Each row was made from one small tree. The marks that hang from a mark follow it in brackets, in the order of their numbers. Every link used is in the known rows. Write each row's tree.
(in the rows, 128 means zero)
Known rows
K_519{K_135{K_8 K_150 K_453} K_374}: [109 161 141  78 140 139 151 169  70 188  66 184 162 155 113 100 176 101
  97  65 140 143 109 168 114  94 128 114 123 200 125 171 134 157 159 184
 125 106  60 112  83 115 145 163 155 157]
K_150{K_374{K_8{K_135{K_235}} K_305 K_453}}: [104 145 114 140 134 148 148 119 121 119  62 107 146 150 129 136 119  82
 143 110  86 135 131 154 131 108 151 117 126 194 177  77 128 168 140 144
 135 143 142 154 130 158 167 144 149 177]
K_150{K_135{K_8 K_235 K_371 K_453} K_374}: [126 155 166 113 176 120 109 158  48 143  60 170 171 177 130  88 181 103
 173  88 158 137 106 179 143 145 183 121 113 252 140  82  96 145 121 177
 120 122 109 147 104 146 164  71 112 186]
K_371{K_374{K_150}}: [102 131 125 119 113 125 154 140 138 116 107 139 102 117 144 143 121 115
 182 102 126 158 141 140 110 168 107 132 144 143 123 136 133 103 132 163
 116 122 150 113  99 130 112 132 132 122]
K_150{K_135{K_235 K_305}}: [139 126 147 111 163 120 115 135  97 154  92 135 155 144 133 103 164 122
 164 128 164 152 121 146 133 133 155 120 105 187 142  94  90 144 100 125
 107 117 128 148 116 147 157 104 111 138]
K_8{K_135{K_305 K_453 K_519} K_374}: [116  83 190 119  90 131 125 151  72 142 136 122 123 130 123  96 188 144
 219 150 153 127 111 154  85 114 115  99  97 174 141 140 116 164 106 145
 113  84 136 166  88 105 173 166 101 143]
K_374{K_150{K_135} K_235}: [114 116 117 138 147 124 168 138 121 133 105 137 140 144 158 136 118  89
 157 116 116 165 130 164 105 149 136 115 115 134 123 107 116 117 149 140
  95 136 134 132 121 164 133 126 132 164]
K_150{K_135 K_374{K_8 K_235 K_371 K_453}}: [ 99 191  96 137 181 120 150 137 106 132  64 134 149 172 124 118 101  41
 151  95  74 167 153 180 129 133 166 111 135 199 152  52 138 134 156 155
 125 149 150 158 148 207 166 128 156 187]
K_453{K_135 K_374{K_305 K_371}}: [138 131 105 112 147 129 174 137  91 154  90 120  67 123 150 118 128 119
  79 125  98 127 130 109 156 165  95 174 127 162 156  93 100 127 149 161
 116 154 163 112 122 121 165 162 111 151]
K_8{K_135{K_235} K_374{K_453}}: [112 114 155 127  95 150 137 119 114 101 111 115 125 152 113 130 162 134
 189 131 130 104 133 138  85 120 124 110  95 184 137 100 110 155 130 124
 114 144 156 155  99 149 164 160 122 128]
K_453{K_135}: [146 112 131 113 134 138 152 143 106 139 118 126  99 110 122 126 115 139
 108 153 109 140 130 104 135 163 125 138 131 124 134 116 119 105 138 136
 110 135 160 138 115 127 154 132 126 128]
K_371{K_374{K_150 K_235 K_305{K_135} K_453}}: [ 97 124 106 155 111 148 184 119 135 112  63 145 124 139 162 146 115  81
 207  80  92 129 141 169  75 175 112 131 122 142 157 106 114 129 140 138
 120 121 142 127 120 141 134 160 143 140]
K_305{K_135}: [132 126 108 150 148 129 127 128 133  99 109 146 111 133 137 138 133 130
 160 135 117 113 124 129 112 135 130 162 135 135 126 122 123 110 129 118
 121 129 142 145 116 102 162 109 127 108]
K_519{K_374{K_305}}: [121 149 118 125 131 122 148 136 114 133 110 134 145 140 144 134 142 123
 107  78 107 136 120 141 127  98 110 163 127 146 141 126 135 147 134 151
 149 131 103 131 120 131 143 161 116 125]
K_305{K_135{K_8 K_150 K_371{K_374} K_453}}: [102 124 160 128 124 137 132 161  74 145  32 200 125 165 145 112 194 110
 207  80 149  93 104 183 100 171 125 141 127 204 143 149  89 133 132 159
 113 102 114 103  84  88 152  90 135 137]
K_371{K_374{K_8 K_453{K_135{K_150}}}}: [ 96 133 128 105 108 152 173 134 115 156  58 143 102 121 120 135 118  87
 157 115  90 149 157 144 119 185 123 119 143 162 154 114 126 118 149 159
 121 128 172 114 112 159 133 145 157 137]
K_150{K_374}: [125 151 111 129 155 113 119 137 124 113 132 130 144 131 107 129 112 125
 121 129 120 142 131 138 144 117 146 143 136 142 133 101 152 120 120 149
 134 139 131 152 128 145 139 109 136 145]
K_453{K_135{K_8 K_235 K_371{K_374} K_519}}: [121 109 172  96 118 142 149 156  68 181  53 164  77 162 118  79 174 133
 170  93 165 121 112 119 125 194 143 162 108 203 147 122  60 137 146 181
 104 111 148 117  95 109 147 116 116 154]
K_8{K_135{K_235 K_305 K_371 K_453} K_374}: [114 107 181 115 102 144 119 154  72 124  85 138 143 166 120  91 202 147
 214 128 173 115 101 159  93 128 124  92  89 217 160 123  79 185 109 144
 108 111 116 132  79 121 181 140  99 129]
K_374{K_8 K_305}: [104 137 134 134 124 138 164 111 128 129  63 106 112 141 161 153 118  78
 121 100  86 144 125 140 144 129 122 130 140 154 163 113 127 164 138 138
 137 138 134 122 130 132 150 154 143 155]
K_453{K_374}: [124 120 100 116 147 120 142 118 131 140 146 136 111 120 126 121 136 142
  99 143 138 121 132 122 151 138 118 159 118 145 132 119 121 122 138 147
 132 149 136 112 129 127 125 132 108 136]
K_150{K_135{K_8 K_305{K_374} K_453 K_519}}: [120  98 197 107 145 112 120 151  55 198  87 161 150 148 146  80 198 120
 200 111 165 146 128 160 107 121 160 120 101 209 130 140  93 133 111 156
 129  68 111 154 111 121 159 119 100 167]
K_235{K_374}: [133 110 127 120 141 114 125 123 118 148 139 113  93 124 133 168 119 109
 150 137 140 135 129 133 120 133 121 143 124 126 113 118 127 121 140 170
 140 121 155 131 134 138 121 134 110 128]
K_374{K_8 K_150{K_135{K_235}} K_305}: [ 96 127 139 134 136 142 181 127 105 133  29 108 112 150 192 158 134  58
 152  92  90 173 127 161 130 148 136 118 137 203 149  92 108 155 145 160
 109 141 148 121 104 132 166 137 136 181]
K_235{K_135{K_371 K_453 K_519}}: [129 113 165 150  99 160 123 137  58 157 137 125 128 134 132 103 164 108
 183 113 149 112 104 151 105 128 162 112  99 160 137 138  77 163 131 172
 133  87 119 128 131  93 140 141  83 162]
K_150{K_135{K_453} K_374{K_8 K_305}}: [122 161 143 128 168 121 141 137  71 118  75 118 160 134 158 133 129  66
 150 112  80 171 122 183 157 126 157 124 143 199 151  73 153 143 119 166
 134 129 137 169 119 161 178 115 128 187]
K_305{K_135{K_371} K_374{K_235}}: [110 134 104 154 153 132 136 128 133  99  66 166 136 181 132 107 143 133
 175 112 122 102 135 140  81 119 143 207 111 144 134 129  89 115 153 130
 131 145 113 122 127 153 170 103 127 103]
K_519{K_374{K_150 K_235 K_453}}: [ 99 127  83 136 122 138 174 145 125 151 109 164 162 152 129 130 125 107
 130  91 102 143 146 156  82 119 127 102 117 146 136 122 131 132 167 158
 137 122  97 116 129 153 122 173 131 144]
K_519{K_374{K_235{K_135{K_8 K_305}} K_371}}: [109 168 109 128 158 114 157 150 108 157  98 167 122 174 116 133 130  96
 147  51 142 150 123 135 105  95 129 132 110 165 152 128  93 159 151 167
 135 126  99 125 123 152 136 171 115 131]
K_453{K_374{K_8 K_305 K_371}}: [100 156  98 125 146 124 169 120 119 141  73 120  79 150 159 134 128  83
  98  97  97 135 133 134 157 136 103 156 139 184 162 103 115 158 158 164
 138 156 142  94 132 131 148 163 128 161]
K_305{K_135{K_453 K_519} K_374{K_8 K_235}}: [109 113 123 150 135 138 151 130  94 112  60 168 116 162 142 108 140 106
 205 140  99 124 136 144  73 111 151 170 120 149 129 137 119 133 169 159
 142 106 110 137 123 140 170 130 135 132]
K_150{K_135}: [134 138 143 122 154 119 125 129 110 133 126 121 140 128 145 122 142 110
 145 123 123 148 129 150 136 133 141 141 125 153 116 105 124 111 120 126
 112 133 150 155 121 151 149 109 117 140]
K_453{K_135{K_8 K_235 K_305{K_374{K_150}}}}: [123  87 155  95 146 132 161 155  91 180  41 165  98 150 121 120 152 152
 149 123 161 150 137  96 115 154 142 130 108 196 152 130  69 123 131 157
 107 116 132 116  88 118 165 124 123 136]
K_235{K_135{K_8{K_374} K_305 K_371}}: [ 94 125 180 128 131 133 141 129  98 166 103 139 112 162 107 145 166 117
 184  71 180 126 119 137 116 138 149 117  95 202 161 133  59 159 101 153
 124 122 140 130 106 100 157 143  87 143]
K_453{K_374{K_8}}: [103 129  95 111 150 123 159 114 137 141 119 132  93 127 130 133 124 116
 100 139 118 141 139 123 159 143 122 151 133 163 143 116 127 131 155 157
 135 156 146 104 128 135 133 136 122 146]
K_235{K_135{K_453} K_374{K_8}}: [128 117 140 134 137 141 145 115  82 141 130 106  77 114 141 202 105  66
 187 133 124 153 123 137 115 127 148 104 124 150 129 119 111 145 151 206
 149 112 163 133 129 138 137 155  91 145]
K_8{K_135{K_235 K_453}}: [147 109 149 125 113 149 118 142  91 108 108 131 138 134 142 106 159 134
 180 147 147 116 100 135 106 109 130  97 106 161 139 129 100 160 140 135
 109 116 115 136 100 134 149 127 119 134]
K_305{K_374{K_453}}: [111 125 126 132 116 141 132 118 128 138 101 134 154 142 122 119 135 135
 141 126 110 111 169 127  92 104 144 140 117 144 126 132 123 114 141 129
 156 125 119 124 139 158 135 141 128 119]

Which tree is each row?
[103 137 131 119 111 143 138 147 111 126  58 153 120 166 139 101 162 121
 184  86 161 130 120 151 112 174 133 136 119 195 141 120  79 147 140 172
 113 129 120  83  97 129 127 106 123 132]  K_135{K_235 K_371{K_374{K_150}}}
[ 94 130 118 135 131 122 170 136 108 152  53  99  53 150 181 191 109  45
 155  89  92 162 134 150 112 141 101 124 151 174 136 109 121 147 167 204
 136 122 165 102 124 122 143 168 131 166]  K_235{K_374{K_8 K_150 K_305 K_371}}
[119  86 151 123 106 144 117 138 106 167  91 126 139 151 119  77 182 148
 198 142 167 113 128 128  82  88 147 132  81 178 152 136  69 166 129 130
 119  90 122 146 117 132 157 144 115 139]  K_8{K_135{K_235 K_305{K_374{K_453}} K_519}}
[ 90  75 189 104 108 120 126 162  76 248  60 168 130 159 116  92 202 119
 156 100 194 116 110 164 117 127 136 108  95 185 153 162  78 174 109 148
 110  67 103 116 113  76 124 128 140 185]  K_135{K_8 K_150 K_305 K_519}
[125 100 117 123 123 134 150 142  88 140 132 152 127 112 151 119 149 131
 133 150 129 132 126 147 123 148 119  97 125 164 127 134 130 128 145 170
 131 111 110 100 112 104 128 138 105 153]  K_135{K_453{K_374{K_150}}}
[ 94 127 101 142 127 143 185 136 117 159 111 165 144 155 128 155 124  94
 149  66 116 142 142 147  81 114 142 102 106 163 141 127 103 137 166 169
 136 124 110 124 123 145 124 179 116 153]  K_519{K_374{K_150 K_235{K_135{K_8}} K_453}}
[ 99 131 163 115 138 126 131 151  72 201  90 163 150 175 138  78 203 103
 163  62 143 127 125 173 114 134 159 150 106 227 128 120  85 133 143 163
 126 101 126 145 120 121 153 124 101 177]  K_150{K_135{K_8 K_371 K_519{K_374{K_453}}}}
[106 158 135 132 125 116 152 132 114 101 105 133 105 172 117 131 123 103
 160  97 114 128 135 144 101 136 105 129 118 144 128 103 135 148 138 142
 123 153 135 129 120 161 144 163 139 130]  K_8{K_374{K_235 K_371}}
[ 93 138 130 123 111 136 143 149 125 134  88 145 117 146 142 110 149 117
 173  84 137 138 130 157 112 175 119 139 135 170 136 138 101 120 138 165
 117 123 134  93 103 120 124 117 122 132]  K_135{K_371{K_374{K_150}}}
[ 74 111 102 160 103 164 211 111 130 152  35 120 136 157 170 158  99  42
 143  90  62 145 147 171  92 148 131  69 122 158 179  99 114 172 169 139
 130 128 122 107 145 151 137 190 162 193]  K_374{K_8 K_150 K_235 K_305 K_453}
[ 70 118 201 117 100 133 149 146  77 178  28 151 132 193 136 128 203 102
 141  49 151  90 108 187 122 148 112 141 104 212 152 135  84 173 119 153
 116 137 117  97  93 104 147 128 138 174]  K_135{K_8{K_374{K_305}} K_150 K_371}
[113 100 163 104 128 130 176 148  95 145  92 144  72 132 124 152 134 132
 136 119 122 146 135 110 121 180 117 128 130 172 128 122 115 100 136 157
 102 138 172 137  83 107 163 142 124 145]  K_453{K_135{K_8{K_374{K_150}}}}
[128 113 136 119 114 134 124 148 103 135 121 131 121 149 127  93 173 140
 167 121 151 123 102 128 101  86 128 158 100 165 128 133  97 160 153 154
 111 116 124 150 102 129 147 144 113 136]  K_8{K_135{K_235 K_519{K_374}}}
[112 120 124 143 139 128 126 138 119 115  63 160 131 150 132 135 158 137
 160 132 118 102 142 143  92 103 130 202 123 139 115 143 115 105 137 131
 127 135 128 125 107 129 164  98 142 102]  K_305{K_135{K_150} K_374}
[133 108 140 124 116 152 128 139  81 128  87 131 138 153 156  84 189 133
 161 127 154  97  89 150 123 124 124 129  93 200 163 119  67 181 145 152
 113 130 110 108 104 124 159 130  98 155]  K_8{K_135{K_235 K_371 K_453{K_374{K_305}}}}
[108 117 120 136 142 140 126 142  94 142  25 157 102 177 136 141 170  96
 175 119 144 100 107 167 109 148 140 169 119 191 138 109  77 152 153 168
 114 131 137 101 107 113 166  88 133 133]  K_305{K_135{K_150 K_235{K_374{K_8}} K_371}}
[119 146 115 146 134 137 134 122 116 131 102 114 169 136 123 130 119 103
 121 108  94 122 140 157 131 118 147 122 124 159 160  82 142 145 116 135
 149 127 127 155 147 141 147 142 136 169]  K_150{K_374{K_305 K_453}}
[ 98 139 123 124 116 148 159 140  99 163  48 134  93 156 127 105 127  97
 142 120  75 137 176 116  92 125 142 142 138 180 139 123 112 121 175 164
 148 122 149 116 133 154 166 162 145 142]  K_305{K_374{K_8 K_371 K_453{K_135{K_519}}}}
[130  63 192 102 123 121 112 152  32 224  71 171 110 161 129  98 201 120
 218 119 219 123  98 147  99 136 154  79  84 218 146 135  69 190 119 199
 139  38  92 125 114  82 130 138  95 177]  K_135{K_8 K_235{K_374} K_305 K_453 K_519}
[112  78 166 113 103 137 114 155  93 180  69 134 143 156 120  81 197 144
 182 141 179 115 112 145  90  82 134 150  78 171 147 150  66 175 128 140
 100  98 114 130 100 130 152 125 133 146]  K_8{K_135{K_150 K_235 K_305{K_374} K_519}}
[144  91 150 125 105 143 132 130  46 159 101 142 129 139 151  75 187 132
 152 142 155 100  99 147 126 132 137 128  89 181 143 110  97 189 135 178
 140  94  91 114 127  97 132 149  98 178]  K_135{K_235 K_453{K_374{K_305}} K_519}
[ 76 143 144 109 107 141 143 152 109 161  37 152 126 160 130 111 162  88
 153  84 132 127 123 183 129 166 119 145 133 180 151 140  99 150 142 167
 114 133 130  77 104 142 124 106 155 145]  K_135{K_150 K_371{K_374{K_8}}}
[108 143 114 143 124 146 148 152  90 155  56 137 130 161 160 117 151  74
 171  92 104 138 154 164  85 150 143  73 129 215 127  88  98 132 155 151
 111 116 142 112 122 132 149 142 133 170]  K_374{K_150{K_135{K_235}} K_371 K_453}
[106 102 163 123  88 152 110 159  62 195  45 151 146 184 121  61 211 119
 148 110 177  86  98 176 113 133 150 145  87 188 139 129  60 192 142 165
 109 102  93  88 120 103 128 103 135 176]  K_135{K_150 K_235 K_371 K_519}
[129  85 144 100 124 136 122 155  53 196  60 175 167 140 121  88 201 142
 139 156 191 112 107 168 131 137 133  80  85 198 163 124  82 192 111 162
 120  94  70  81 107 114 131 120 120 158]  K_135{K_150 K_235 K_305 K_453{K_374}}
[104 156 100 134 147 128 165 132 124 115  70 144 117 152 153 153 133  98
 126  80  80 145 124 141 124 106 115 177 147 170 151 119 137 144 150 156
 147 137 122 135 111 124 173 155 128 121]  K_519{K_374{K_8 K_305{K_135}}}
[ 96 119 189 138 109 141 141 125  82 161 121 129  90 164 114 131 172 107
 187  70 166 108 114 139 108 136 154 147  94 190 134 133  69 155 125 173
 126 119 151 140 112  91 146 147  87 163]  K_235{K_135{K_8{K_374} K_371 K_519}}
[ 92 114 134 155 101 151 181 112 115 117 126 122 125 145 119 171 115  95
 181 109 108 130 152 155  72 146 135  86  99 147 132  99 119 139 138 146
 123 141 153 140 121 147 140 183 119 151]  K_8{K_374{K_150 K_235{K_135} K_453}}
[102 113 158 120  95 154 154 138  85 151  89 133 129 145 105 126 160 125
 137 128 106 105 148 155 103 167 122 115 113 173 138 104 118 131 127 140
 121 136 158 127 109 131 163 151 130 142]  K_8{K_374{K_453{K_135{K_150 K_371}}}}
[122 102 127 164 114 148 161 138  97 110  72 134 121 127 190 152 144 103
 171 115  94 125 115 160  94 144 112 118 137 157 141 124 121 135 129 143
 119 104 122 126 104  71 167 140 122 150]  K_374{K_150 K_305{K_135{K_453}}}
[ 75 112  91 147 114 158 198 121 139 153  62 142 131 153 141 148  95  59
 149 114  79 152 157 160  88 155 144  59 127 155 158 110 121 147 180 145
 124 129 127 102 140 158 127 168 163 177]  K_374{K_8 K_150 K_235 K_453}
[110 124 146 130 149 108 156 144  87 167  68 109  72 153 188 180 138  55
 172  70 121 154 126 162 111 146 108 137 133 191 121 104 103 128 149 195
 122 116 168 125 116 122 146 150 110 175]  K_235{K_374{K_150{K_135{K_8}} K_305 K_371}}
[123 108 170 132 135 136 131 130  62 173 119 133  92 145 139 173 152  85
 196  86 171 119 106 149 108 140 152 112 102 184 132 134  67 147 142 208
 143 101 144 121 122 111 130 137  72 157]  K_235{K_135{K_8 K_371 K_453} K_374}
[ 98 124 170 135 120 146 138 136  90 179  82 143 121 161 123 145 165  95
 148  69 165 104 108 155 124 130 151 130 100 180 147 144  57 156 131 158
 113 132 132 106 113 107 130 118 115 163]  K_235{K_135{K_8 K_150 K_371}}
[133 115 130 120 140 136 162 153  86 154  72 130 131 129 119 131 114 111
  94 138 101 135 119 147 142 151 126 152 116 123 154  95 121 133 134 148
 101 146 142 138 118 152 156 126 154 165]  K_453{K_135{K_150{K_374{K_235 K_305}}}}
